Known rows, with every step that occurs:
R > E > S > Y: [ 20   0 -21   0  -9   4   7  -5   4 -40  -5  -6   4   5 -14  -2  -5 -14
  -2  -6  19  -1 -14 -12]
S > G > R > J: [ 25 -12  14  -6   7  -8   0   0  -5   2  -4  14   0   2 -13  -9   4   9
 -24  -4   2  -2 -16  -2]
E > S > G > R > J: [ 34 -15  16 -14   1 -13  -7  -4   0   5  -8  17   7   5 -20 -10  -1   0
 -23   0  11  -3  -6  -8]
J > S > G > R: [ 17  -4  17   6   2  -7   4   1 -13 -24  -1  16  12  -1  -6  -5   2   8
 -21  -9  -7 -10  -3 -10]
J > P > Y: [-17   7 -25  -5   6   0   3  16   1 -42  -3 -16   0  -3   2   2   2  -5
   1   1  -2  -4  39  12]
E > R: [  4   1   8   5  -4   1  -2   3   8 -13   1  -8   7  -6   4  -4  -4   7
   7   2   7  -4  12  -6]
J > P > G > S > Y > R: [-45   8 -40   5  17  -1  13  21   3 -14 -11 -21   1  -3   2 -10   1  -1
 -20   3  -6  -8  -2  21]
S > G > R > E: [ 34 -10   7  -2  -7   1  10 -12  -8 -34   5  10  10  -2 -14  -4   3  -2
 -36  -9   7   0 -24   1]
Y > R: [-19   1 -11   0  -2  -5   2  -2   8  -2  -3  -8  -3  -7  -4  -3  -2   6
   0  -5  -9   0 -15   7]
P > J > S > G > R: [ -3   0  28   1   1  -9   7   7 -16  -3   7  17  15  -1  -1   0   6   5
 -24  -8 -12 -16  -2  -7]
J > P > Y > R > E: [-21   8 -48  -4  -3  -3  12   6   5 -53   1 -26   2  -7  -8   1   2  -6
 -11  -7   0   1   7  28]
P > J > S > Y > R: [-45  15 -11   9   3  -7   9  16  -3 -13  -3 -10   2  -4   1   0   1  10
   7 -15 -17 -18 -16  -4]
S > G: [ 11  -5   9   5  -8  -5   7  -1 -10  -1   3   3   2  -2  -6   0  -3   3
 -12  -5  -9  -2 -13  -2]
J > S > G: [  3  -1  13  12  -4 -10   9   4 -16  -8   1   9   9   2  -3   0   0   6
 -10 -10 -14  -6  -8  -6]
G > S > Y > R > J > P: [-31   4 -48   3  15  -8   3  23   2 -12  -8 -30  -8   6  -8 -14   5  11
 -15   1  -4  -1 -27  11]
J > P > G > S: [-24   1 -17  -2  15  -2   6  17  -4  13  -4  -7  12   3   9  -3   6 -11
 -27  13   2  -1  22  22]
J > S > Y: [ -9   8  -6  14   5   1   6  12  -6 -34  -5  -1   0   3   1  -2  -1   5
  10 -11  -4 -10  -2 -15]
Z > P > Y > R > G: [-15   9  -9  -5  -4  -9   0   8  21 -14 -13  -1 -14 -12  -4  -4  -9  -8
  12  -7  -4  -4   5  38]
S > Y > R: [-21   6 -22   7   1   1   7   3   6 -28  -8 -15 -11  -7  -8  -6  -5  11
   8 -11  -8  -6 -23  -3]
P > G > R: [  0  -2  12 -10  17   4   2  -1   4   3 -10  18   9  -7   3  -4   2  -5
 -18   3  10  -9  22   9]
Y > R > J > P > G: [-33   4 -18  -9  19 -10   4  14   3  17  -8  -8   7  -3  -6  -7   4   4
 -21   3 -11  -4   7  35]
S > G > R: [ 23  -7  15  -1  -1  -1   4  -5  -6 -19   0  12   4  -3 -10  -5   0   5
 -23  -6  -2  -6  -6  -5]
Z > P > Y: [-10   9  -6   1   2   2  -3  14  12  -8  -5  -1 -11 -10   0   4  -5 -12
  12  -6   8  -6  36  18]
Z > P > G > R > J > S: [ -7   4  21  -2  28  -3  -6  17   2  28 -10  30   8  -5  -2  -7   6  -3
 -16  -3  11 -15  28  24]
Z > P > G > R > J: [  0   0  17  -9  26   1  -7  11  10  33 -10  25   1  -8  -4  -8   4  -7
 -19   1  16 -11  26  29]
Y > R > E: [ -8   0 -23   0  -8  -3   8  -9   5 -15   2 -11   4  -5 -10  -1   1  -1
 -14  -8   1   6 -32  13]
Z > P > J: [-20  11  13   2   1   1  -2  14  -1  27   9   5  -1  -5   2   4   2  -8
  -1  -3  -3 -11  19  21]
P > Y > R > E > S > G: [  3  -6 -21  -7 -20 -13  11  -6   7 -29  -7  -9   4  -6 -19   2  -9 -14
 -13 -11   8   2 -15   5]
J > P > G > R > E: [  9   0 -10  -8  14   8   9   0  -2 -33   0   6  21  -4  -4  -4   9 -11
 -36   2  11  -5  18  26]

Rows:
[ -1   1 -18 -16  19  -2  -5  17   5 -34  -9  -7   0   1  -5  -6   8   2
 -11   3  12  -5  35  16] -> G > R > J > P > Y
[  9  -4 -10 -10  13  -9   3  15  -3 -34  -5  -3   1   0 -11  -7   6   4
 -22  -2   1  -7  23  12] -> S > G > R > J > P > Y
[-14   4  23   7  -4 -12  11  11 -20  11   9   8  13   2   3   5   3   1
 -14  -9 -19 -12  -8  -5] -> P > J > S > G
[-13  -3 -16  -5  -4 -15   1   1  12  11  -8  -7  -3   3   1 -10  -2   0
 -10   6  -5   8 -41  19] -> Y > R > G > S
[ 2 -4 10 -2  5 -5 -6  8  8  8 -1 -7  4 -1 -1 -7  0 11  4  5 13 -1  2  0] -> E > R > J
[  7  -4  12   7   4 -15   5  10 -15  14  -2  10   6   7  -7  -3   4  10
 -12  -7 -10  -3 -21  -4] -> R > J > S > G
[  5  -5  -2  -4  -2 -10  -1   3   5  11  -4   1   1  10   5  -7   1  -5
 -10  10   4   9 -27  12] -> R > G > S
[-22  -3 -18  -8  24  -8   3  23  -3  35  -7  -5   7   9   5  -7   9  -8
 -30  15   6   1  10  28] -> R > J > P > G > S
[ 33  -8  -5 -12  -7   1  -4 -15   7 -28  -2  10  13   2 -14  -4   1 -14
 -21   0  25   1  -1  -3] -> G > R > E > S
[ -5   6   1  15  10  -4   0  20   2 -24  -7  -7   3   2   1 -10  -1  18
  15  -6   9 -11  -1 -17] -> E > R > J > S > Y
[ 24  -5  -5  -6   1   6   3 -11   2 -31   3   6   8  -1  -8  -4   6  -4
 -24  -3  18   1 -11   3] -> G > R > E
[-19  -2 -12  -6   7 -11  -3   3   8  21  -7  -7  -6   0  -9  -6   2  10
  -3  -2  -3   3 -26  12] -> Y > R > J
[ -5   2  -2 -10  19   5   4   8  -1 -21  -5   8  15  -6   1  -6   6  -3
 -25   7   1 -11  37  21] -> J > P > G > R
[-13   2   5  -3  18  -3   2  20   3   4  -5  -6  17  -2   3  -9   3   5
 -10  10   7  -7  35  22] -> E > R > J > P > G
[ 15  -8 -13  -3 -22 -13   9 -14   1 -15  -1  -2  10  -2 -23  -2  -6  -8
 -21 -10  -1   4 -36   1] -> Y > R > E > S > G
[  9  -2  17   2  -4  -7  14   1 -20 -16  10  13  21   1  -6   2   9  -3
 -36 -13  -2 -11 -20  -1] -> P > J > S > G > R > E
[-23   5 -21  -4  -2 -12  -2  14  21   3 -13  -9 -14  -6   1  -6  -5 -12
   2   1   5   1  -5  37] -> Z > P > Y > R > G > S
[-28   4 -20  -7   0  -6   3   5  14 -16 -10 -14 -10 -10  -1   2  -5  -2
   8  -6  -1  -3   6   9] -> P > Y > R
[ -9   4 -15  -5  12  -5  -2  23   9 -32  -4 -22   5  -3   1  -6   1   6
   6   6  12  -5  41  13] -> E > R > J > P > Y
[ -5   4 -16   2  -3  -5   9   0  12 -31 -12  -8  -9  -3  -8 -11  -8   8
  10  -7 -11  -3 -36  11] -> S > Y > R > G
[-22   3 -29  -1  26  -2   7  28  -3   7 -12 -13   2   9   2 -10   6  -4
 -20   9   6  -5   5  17] -> R > J > P > G > S > Y
[-40   0 -27  -2  21  -9   8  17  11  31 -18 -10  -8   1  -2 -10   0  -1
 -14   2   8  -4 -28  12] -> P > G > S > Y > R > J
[-21   7 -10  10  17   7   6  21   6  16 -10   2  -8  -6   5  -6  -3 -14
  -9   0  12 -11  12  16] -> Z > P > G > S > Y
[-34   9 -36  -6   3  -5   4  14   8 -41  -6 -25  -4  -9  -3  -1  -1   3
   0  -3 -11  -4  23  21] -> J > P > Y > R
[-12   3 -24  -1  -6  -4   1  -1  13 -25 -12 -12  -6  -4 -14  -6 -10   1
  10  -8   3  -7 -13 -10] -> E > S > Y > R
[ 22  -5 -10  -7 -13  -2   1 -10   3  -9   0   1  11   5 -11   1  -2 -17
  -9   0  19   5  -8  -2] -> R > E > S
[ 30  -5   9   6  -3  -5  12  -6 -15 -36   6  15  17   0 -11  -3   5   1
 -33 -13   2  -5 -22  -4] -> J > S > G > R > E
[ 33 -10   1  -1 -21  -7   8 -12  -7 -11   3   5  14   5 -18   1  -5 -14
 -22  -5   7   5 -21  -3] -> R > E > S > G
[ 33 -11  16  -9  -6  -6  -3  -9   0 -18  -5  16   8  -1 -16  -6  -5  -4
 -20  -1   7  -6   3 -12] -> E > S > G > R
[-21   1 -15   4  16   3  10  15   3   8 -12  -4  -2   0   8  -4  -1 -10
 -11   4  12  -6  -2   1] -> P > G > S > Y
[-30  10 -19   0   0  -3  -1  11  18  -8  -9  -9 -16 -16  -4   2  -6  -6
  11 -11  -1  -7  22  26] -> Z > P > Y > R
[-29   1 -22 -12   9 -12  -2  11  15   6 -12 -13 -12  -5  -6  -1  -1   3
   6  -5   4   0  -4  14] -> P > Y > R > J
